Known rows, with every way that one mark hangs from another:
(kobod budam (kese pufig)): [-1.93, -0.53, -1.50, -2.13,  2.03, -0.82,  1.53, -1.11,  0.06,  0.01,
 -0.23, -0.14,  1.09, -3.02,  1.22, -1.76, -0.91,  2.99,  0.61,  0.65]
(kobod budam (kese nadi pufig)): [-2.80, -2.53, -1.41, -1.69,  3.16, -0.54,  2.09,  0.28,  0.45, -0.34,
  0.01,  0.37,  1.97, -2.93, -0.57,  0.28, -1.83, -1.40,  0.49,  0.68]
(kobod kese): [ 1.34,  0.85, -1.82,  2.74,  0.49, -1.13,  0.08,  0.21, -1.23,  2.44,
  0.09,  1.34, -1.52,  2.06, -0.19, -2.91, -1.23,  3.89, -0.31,  0.29]
(fizi (kobod (kese nadi pufig))): [-1.09, -0.76, -1.69, -0.59,  2.47,  1.43,  2.01,  2.57, -0.07,  0.94,
 -0.27, -0.22, -0.63, -1.55, -1.31,  0.52, -1.64, -4.45,  0.97,  0.18]
(nadi kese): [ 1.37,  1.09, -2.58,  3.23, -0.59, -2.49, -3.12,  0.12,  0.85,  2.26,
 -1.85,  2.25, -2.51,  3.78, -1.69, -4.26, -0.72,  2.93, -1.89, -0.32]
(pufig budam kese): [ 1.40,  2.37,  1.40,  4.23,  0.17,  2.25, -1.80, -2.05,  0.57,  0.48,
  0.75,  0.90, -2.26,  3.18,  3.76,  0.97,  1.65,  4.51,  0.53,  0.36]
(fizi (kobod budam)): [ 1.49, -1.10,  0.34, -3.36,  0.97,  1.51,  0.92,  0.06,  2.07,  1.42,
  0.09,  0.90,  1.65,  1.20, -1.59, -3.08, -0.30,  2.72, -0.03, -1.48]
(pufig (kese (kobod budam) nadi)): [-3.66, -2.84,  0.55,  0.79,  2.60,  2.27,  0.95,  0.83,  1.68,  0.20,
  1.02,  1.52,  2.46, -0.38,  0.19,  1.52, -1.41, -3.47,  0.71,  1.99]
(pufig (kese lapubiz nadi)): [ 0.93,  1.46,  2.10,  2.61,  0.96,  0.59, -0.39, -0.71, -0.64,  1.55,
  0.25,  0.05, -1.45,  3.44, -0.97,  0.84, -0.64, -0.15, -2.15,  1.42]
(fizi kobod): [ 2.79,  0.85, -0.11,  0.34, -0.25,  1.56,  0.21,  0.62,  1.12,  2.53,
 -0.64,  0.77, -1.48,  2.93, -1.88, -2.50,  0.00,  1.15, -0.38, -1.57]
(lapubiz (kese kobod nadi (pufig budam))): [-4.09, -0.60,  0.26,  4.05, -0.75,  1.23, -0.86, -1.75,  1.64, -2.42,
  2.15, -0.10, -2.36, -1.79,  1.36,  3.85,  2.16, -5.65,  2.19, -1.34]
(kobod (budam pufig) (kese nadi)): [ 1.04, -3.91, -1.21, -1.92,  2.90, -1.07,  2.58,  1.53, -0.21,  0.90,
  0.43,  2.52,  1.15, -1.51, -0.34,  1.66, -1.21,  2.20,  1.17,  0.53]
(kese kobod): [-0.94,  0.41, -0.81,  4.12, -1.47,  0.42,  0.02,  0.20,  0.74,  0.96,
 -0.47,  1.81, -0.68,  1.72, -1.01, -1.92,  0.39, -1.10, -0.50, -0.35]
(nadi (kese (kobod budam) lapubiz pufig)): [-4.60,  0.34,  0.46, -2.23, -0.96, -1.98, -2.17, -0.81,  0.75, -1.91,
 -1.71, -1.30,  1.88, -1.97, -0.45, -2.11, -0.43, -1.86, -1.36,  0.33]
(budam (kobod kese)): [ 3.64,  0.50, -3.10,  1.34, -0.77, -1.34, -0.64,  1.26, -1.28,  2.00,
  1.18,  0.38, -0.18,  1.93, -0.28, -2.68, -1.34,  3.56,  0.03, -0.07]
(fizi (kobod budam (kese nadi pufig))): [-2.41, -2.70, -1.02, -4.39,  3.73,  1.33,  2.88,  2.14,  0.83,  0.14,
  0.37, -0.14,  2.28, -3.01, -1.10,  0.16, -2.40, -3.00,  1.52,  0.18]
(fizi (kobod budam (kese pufig))): [-1.13, -0.80, -0.87, -5.22,  2.49,  1.42,  2.11,  0.96,  0.26,  0.50,
  0.27, -1.01,  1.35, -2.91,  0.28, -1.59, -1.32,  1.41,  1.59,  0.17]
(fizi (kobod (kese nadi))): [ 0.78, -1.05, -1.49,  0.40,  2.43,  0.92,  1.01,  3.27, -0.57,  2.30,
  0.56,  1.48, -0.28,  1.62, -2.62, -0.91, -2.66, -1.89,  0.64, -0.29]
(kobod budam kese): [-0.10, -0.93, -1.36, -1.24,  1.90, -1.16,  0.46, -0.35, -0.53,  1.61,
  0.58,  1.66,  1.49,  0.34, -0.31, -3.33, -1.78,  5.42,  0.05,  0.26]
(budam kobod (pufig kese)): [ 6.63,  0.05, -1.03,  0.60, -0.65,  1.13,  0.42,  0.17,  0.39,  1.91,
  0.23,  0.08, -2.08,  1.24,  3.18,  2.09,  1.90,  4.03,  1.31,  1.24]

Rows:
[-2.45,  2.59,  1.77,  1.64, -2.78,  0.24,  0.51, -1.46, -0.46, -1.33,
 -1.51, -1.74, -0.42, -1.14, -0.32, -0.30,  1.38, -3.24, -1.44,  0.27]
(kese kobod lapubiz pufig)
[-2.85, -0.92,  0.92, -3.08,  2.07, -1.28,  1.78, -0.55, -1.15, -0.99,
 -0.16, -1.07,  2.25, -2.57, -0.81,  0.27, -1.97, -0.91, -0.89,  0.84]
(kobod budam (kese lapubiz nadi pufig))
[ 4.12,  3.38,  2.53,  1.14, -2.33,  1.41, -3.20, -2.09, -1.08, -0.32,
  1.56, -1.83, -0.72,  3.23,  3.34,  1.68,  1.76,  4.63, -0.48, -0.04]
(pufig (budam kobod) (kese lapubiz))
[-0.24,  3.72,  1.25,  1.50, -2.45, -1.90, -4.14, -2.52, -0.17, -1.62,
 -1.97, -1.10, -2.00,  1.17,  1.38, -0.60,  1.71,  1.86, -1.63, -0.77]
(nadi (kese lapubiz (pufig budam)))
[ 1.70,  1.44, -2.24,  1.38, -2.39, -1.25, -4.37, -0.65,  1.59, -1.74,
 -1.07, -0.48, -1.04,  0.88,  2.12, -0.11,  1.70,  0.69,  0.42, -1.50]
(nadi (kese (pufig (budam kobod))))
[-0.48, -1.11,  0.65, -2.88, -1.34, -2.27, -1.41,  0.44, -0.17, -0.76,
 -1.60,  0.68,  0.97, -0.53, -0.30, -0.85,  0.74,  1.70, -0.82,  0.71]
(nadi (kese (kobod (budam pufig)) lapubiz))
[-1.55, -0.40, -2.06,  2.25,  1.70, -0.53,  1.59,  0.81, -0.36,  0.46,
 -0.69,  0.65, -1.18, -1.20, -0.87,  0.44, -1.28, -2.87,  0.26,  0.95]
(kobod (kese nadi pufig))
[ 3.93,  1.85, -0.04,  2.50, -1.16,  2.39, -2.58, -1.26,  0.43,  0.00,
  1.68, -0.14, -0.86,  2.92,  3.80,  1.55,  1.65,  4.07,  1.05, -0.34]
(pufig (budam kobod) kese)
[ 2.39,  1.42, -0.52,  1.30, -2.72,  0.89, -1.27, -1.87,  1.27, -2.03,
  0.29, -1.07, -0.56,  0.16,  2.66,  1.47,  2.72,  0.34,  0.83, -2.10]
(kese (pufig (budam kobod)))
[ 1.85,  3.79,  3.60,  2.54, -0.97,  1.52, -2.30, -3.07, -1.05,  0.17,
  0.48, -0.88, -1.89,  3.54,  3.29,  1.14,  1.64,  5.19, -0.88,  0.81]
(pufig budam (kese lapubiz))
[-0.61,  1.15,  1.61,  1.33, -0.81, -0.87,  0.94, -1.43,  0.08, -0.68,
 -1.48, -0.89, -0.90,  0.19, -2.34,  0.64,  0.45, -3.86, -2.53, -0.48]
(kese lapubiz nadi pufig)
[ 0.65,  0.65, -0.90, -0.54, -0.50, -1.69,  0.24,  0.95, -2.06, -0.84,
  0.12, -2.22,  0.83, -0.80, -0.99,  0.88, -1.18, -2.95, -0.87,  0.43]
(budam (kobod (kese lapubiz nadi pufig)))
[-2.29, -1.54, -0.29, -0.24, -0.12, -0.27, -0.26, -1.83,  1.44,  0.76,
  2.69,  0.59, -0.18, -0.53, -0.40, -2.15,  0.57,  1.44,  0.74, -0.74]
(lapubiz (kese (kobod budam)))
[-5.38, -3.07, -0.57, -0.70,  1.25, -0.07,  1.36, -1.39,  2.32, -1.33,
  2.01, -0.22,  0.47, -3.61, -0.97,  1.10,  0.49, -5.19,  1.27, -0.53]
(lapubiz (kese (kobod budam) nadi pufig))
[-3.80,  0.32,  2.27, -2.11, -1.48,  0.22,  0.84, -2.05,  0.56, -2.09,
 -1.06, -1.63,  2.58, -2.63,  0.00, -0.44,  0.92, -1.86, -0.90, -0.18]
(kese (kobod budam) lapubiz pufig)
[ 2.24,  0.78,  0.59,  0.97, -1.29, -0.83, -2.05,  0.73, -2.54, -1.19,
  2.06, -0.56,  1.34,  2.21,  0.07,  1.70, -1.06,  0.52, -0.37, -1.10]
(pufig (budam (kobod (kese lapubiz nadi))))
[-3.71,  0.68,  1.61,  2.11, -1.58,  0.22,  0.98, -0.14,  0.03, -1.94,
 -1.23, -0.80,  0.19, -1.05, -2.06,  1.94,  0.50, -7.70, -1.37,  0.16]
(kese kobod lapubiz nadi pufig)
[-0.91, -3.02,  2.52, -2.00, -0.45, -0.26,  1.96,  0.64,  0.12, -1.29,
 -0.30,  1.15,  2.60, -1.38, -1.38,  2.88,  0.74, -2.66, -0.35, -0.23]
(kese (kobod (budam pufig)) lapubiz nadi)
[ 6.07, -0.68, -2.64, -0.35, -0.94, -1.39,  1.00,  1.44, -1.58,  1.28,
  0.26,  0.66, -1.04,  0.28,  1.32,  0.08,  0.49,  4.13,  1.45,  0.31]
(budam (kobod kese) pufig)
[ 0.33,  3.62,  2.28, -2.26, -0.47,  1.67, -0.28, -0.43, -2.17, -1.36,
  0.15, -2.79, -0.80, -0.88,  1.69,  0.82,  0.48,  1.46,  0.80, -0.72]
(fizi (kobod (kese lapubiz (pufig budam))))
[-1.46,  2.11, -0.09,  2.70, -2.43, -2.12, -3.77,  0.61, -0.57,  0.39,
 -1.70,  0.62, -0.61,  2.84, -1.79, -3.18, -0.60, -0.68, -2.49,  0.31]
(nadi (kese kobod lapubiz))
[ 2.96, -0.60,  1.86, -7.07,  1.14, -0.06,  1.98,  1.18, -2.08,  0.92,
  0.16, -0.90,  1.29, -1.33, -0.09, -0.21, -0.54,  5.44,  0.88,  0.24]
(fizi (kobod (budam pufig) (kese lapubiz)))
[ 6.88,  1.63,  1.50, -0.92, -1.94,  0.34, -0.10, -0.68, -1.29,  1.52,
  0.29, -1.69, -1.56,  1.51,  2.80,  2.09,  2.24,  4.44, -0.40,  1.55]
(budam kobod (pufig (kese lapubiz)))
[-3.28,  2.77,  1.22,  2.21, -2.97, -0.58, -4.06, -1.18, -0.32, -2.99,
 -1.90, -1.10, -1.04, -0.32,  1.37,  0.57,  1.54, -2.06, -0.67, -0.52]
(nadi (kese kobod lapubiz (pufig budam)))
[-0.72, -0.33, -1.45,  2.58,  0.56, -0.77,  0.70, -2.22,  1.56,  0.43,
  1.16, -0.34, -3.84, -0.18, -0.95,  0.48,  1.06, -2.62, -0.11, -0.77]
(lapubiz (kese nadi pufig))
[-4.64, -1.33, -1.95, -0.84,  0.10, -1.09, -1.39,  0.21,  2.33, -1.34,
 -1.70,  0.67,  1.55, -2.25,  0.08, -2.06, -0.19, -2.25,  0.04,  0.60]
(nadi (kese (kobod budam) pufig))
[ 0.77,  0.71,  0.85, -1.15,  1.09,  0.14,  0.48,  2.44, -2.24,  1.89,
  0.56, -0.61, -0.04,  2.10, -3.15, -0.90, -2.42, -1.29, -1.07,  0.13]
(fizi (kobod (kese lapubiz nadi)))
[-0.94, -4.56,  0.13, -0.65,  0.61,  0.59,  2.30,  1.54,  1.47, -0.90,
 -0.34,  2.95,  2.00, -1.92, -0.94,  2.85,  0.73, -2.83,  1.18, -0.44]
(kese (kobod (budam pufig)) nadi)
[ 4.79, -2.41, -2.83,  0.30,  0.22, -1.12,  1.28,  3.18, -1.16,  1.15,
  0.79,  1.59, -0.38,  0.13,  0.03,  2.11, -0.52,  0.08,  1.30,  0.36]
(budam (kobod (kese nadi)) pufig)
[ 0.76, -0.98, -0.72, -4.14,  2.64,  0.77,  1.34,  1.57, -0.10,  1.93,
  1.13,  0.40,  1.77,  0.11, -0.88, -3.25, -2.16,  3.83,  1.07, -0.05]
(fizi (kobod budam kese))
[ 0.47, -1.01,  2.68, -2.83, -1.78, -0.17,  1.53, -0.79, -0.41, -1.11,
 -0.88,  0.22,  1.83, -1.50, -0.03,  0.98,  1.79,  1.48, -0.20, -0.09]
(kese (kobod (budam pufig)) lapubiz)
[-3.88, -0.67,  0.42,  4.42, -0.95,  2.05,  0.12, -0.26,  1.38, -3.10,
 -0.27,  0.84, -0.13, -1.25,  0.89,  4.18,  1.81, -7.17,  1.18, -1.20]
(kese kobod nadi (pufig budam))
[-0.72,  0.93,  0.88, -2.13,  1.26,  0.71,  1.66,  1.91, -1.63,  0.26,
 -0.38, -1.97, -0.30, -1.03, -1.90,  0.55, -1.70, -3.82, -0.39,  0.57]
(fizi (kobod (kese lapubiz nadi pufig)))
